Each row comes from the steps of one path. Every step used is in the known rows, and no mark comes twice. Write the path behind each row, first mark first.
In the rows, 128 means zero.
Known rows
futir > solek: [171  94 206 131 137 127 128 133 128 168 113 107 134 139 142 112 154  87
  72  99 152]
mide > fetom: [156 138 123 136 112 140 161 135  49 156  63 131  84  94 160 119 171  90
  93 109 126]
vube > mide > fetom: [150 132  80 115  85 121 180 148  32 146  69 134  94  87 138 143 178 116
 106 128 135]
mide > futir > solek > bivip: [ 99  87 170 113 140 133 126 144 146 107 126  88 128 127 143  88  91 100
  40 113 118]
bivip > solek: [162 132 196 148 132 152 116 174 106 158 131 117 134 134 139 115 172 102
  89  74 137]
solek > vube: [178 113 128 137 138 134 150 121 125 145  93 146 145 109 140 134 132 115
 167 121 113]
vube > nazu > bivip > solek: [114 165 171 163 182 168 104 198 141 141 130  88  77 167 100 127 167 135
 131 116 152]
fetom > mide > futir: [ 91  98 161 126 114 127 150 156  41 121 134 111 102  98 163 118  95  87
  37 136 154]
fetom > mide: [136 115 176 126 123 128 147 142  59 163 119 129 119 119 135 139 129  81
  76 121 163]
bivip > solek > vube: [184 113 156 130 141 142 119 153 150 128 106 126 162 130 131 124 140 126
 146  91 112]
subot > mide > futir > solek > bivip > nazu > vube: [ 48 124 101 114 113 119  90  73 147  87 167 142 149 139 138 107  87 184
 136 150 137]
nazu > vube > solek: [113 157 123 188 142 126 124 139 135 140 157 162 108 159 131 146 196  95
 158 106 132]
bivip > nazu: [154 153 163 152 131 151 113 113 115 185 135 145 106 116 137 120 154 101
 135 115 136]
futir > solek > bivip > nazu > vube > mide > subot: [ 91 180 113 131 146  88 119  36 158 126 159 144 157 134 101 143 133 126
 160 182 119]
futir > mide > fetom: [170 133 132  76  85 150 177 105  63 134  73 138  81  72 168 128 122 112
  84 110 118]
solek > vube > nazu: [153 124 101 130 171 150 112 139 124 129  66 124 100 127 111 151 154 110
 214 144 130]
bivip > nazu > vube: [137 201 123 171 131 134 110  80 127 165 159 170 123 145 125 135 153 125
 193 127 133]
mide > futir > solek: [128  75 188 129 128 126 129 151 108 128 123  93 113 120 170  91 117  88
  32 116 144]
futir > solek > bivip > nazu: [140 124 188 114 153 142  92 100 196 164 138 110 140 150 105 106 104 110
 106 106 121]
nazu > bivip > solek > vube > mide > futir: [110 114  98 135 119 127 158 192 156  66 145 111 137 119 136 126  86 196
 126 135 103]
solek > bivip > nazu > vube > mide: [105 202  53 133 114 125 128  84 155 131 175 168 152 142  78 159 128 161
 214 147 108]
solek > vube > mide: [173 111  75 117 110 115 163 131 113 131 101 146 150 104 124 159 141 136
 182 141 122]
bivip > solek > vube > nazu: [157 116 137 123 174 158  85 175 143 114  82 108 121 147 105 137 160 121
 192 116 130]

Which path is each row?
[127 162 144 138 144 160 112 107 155 166 137 139 123 125 112 119 124 115
 141 114 110] | solek > bivip > nazu
[158 141 162 157 158 146 141 163 188 126 125 122 147 150 126 124 116 167
 149 103 110] | nazu > bivip > solek > vube
[ 88 176  56 147  92 114 128 109  95 105 182 163 113 117 132 142 123 155
 169 163 129] | bivip > nazu > vube > mide > futir
[186  71  88  77 104  95 158 123 120 114  45 121 142 112 130 138 123 138
 130 131 118] | futir > solek > vube > mide > fetom
[ 83  89 114 137  89 138 148 145  17 115 121 136 108  79 195 113 147 140
  81 141 161] | subot > mide > futir
[ 70  79 142  94 116 134  90 108 132 110 141 115 136 117 151  92  88 160
  82 136 143] | subot > mide > futir > solek > bivip > nazu
[112 176 127 188 147 129  95 117 166 147 178 174 104 161 126 138 177 108
 181 113 129] | bivip > nazu > vube > solek
[159  89 134 115 142  75 160  88 115 124  86 127 161  93 146 143 143 101
 129 178 125] | futir > solek > vube > mide > subot
[134 170  70 153  96 109 156 117  83 141 151 163 138 133 113 168 175 136
 181 143 140] | nazu > vube > mide
[124 168 145 133 151 125  88  68 211 146 157 139 157 177  90 124 111 134
 159 118 116] | futir > solek > bivip > nazu > vube
[136  90  96 109 104 123 138 187 112  71 124 121 152 103 143 126 109 154
 127 122 111] | bivip > solek > vube > mide > futir
[ 98  80 124  93 111 114 141 152 131  95 135  89 137 121 122 114  97 126
  57 131 125] | vube > mide > futir > solek > bivip
[101 134 100 126 103  97 109 103 132 107 181 139 134 144 128 127 110 154
 130 156 144] | bivip > nazu > vube > mide > futir > solek
[120 162 101 113 122 104 103  72 198 133 169 139 166 170  73 147 113 157
 176 138 123] | futir > solek > bivip > nazu > vube > mide
[ 78  86 188  85 137 123  94 116 155 113 147  91 125 137 124  98  32 111
  34 133 141] | fetom > mide > futir > solek > bivip > nazu
[ 75 126  78 110 109  98 137 119 141  72 166 116 152 143 112 133  98 150
 108 145 114] | nazu > vube > mide > futir > solek > bivip
[ 95 104 126  92 114 118 111 127 163 106 156 101 129 124 116 106  80 143
  88 140 121] | vube > mide > futir > solek > bivip > nazu
[156 134 114 136 132 126 154 174 175 114 134 122 154 140 107 149 118 188
 163 119 115] | nazu > bivip > solek > vube > mide
[127 149 104 150 186 154 132 146 164 123  89 118  88 144 107 150 130 151
 214 158 124] | solek > vube > nazu > bivip
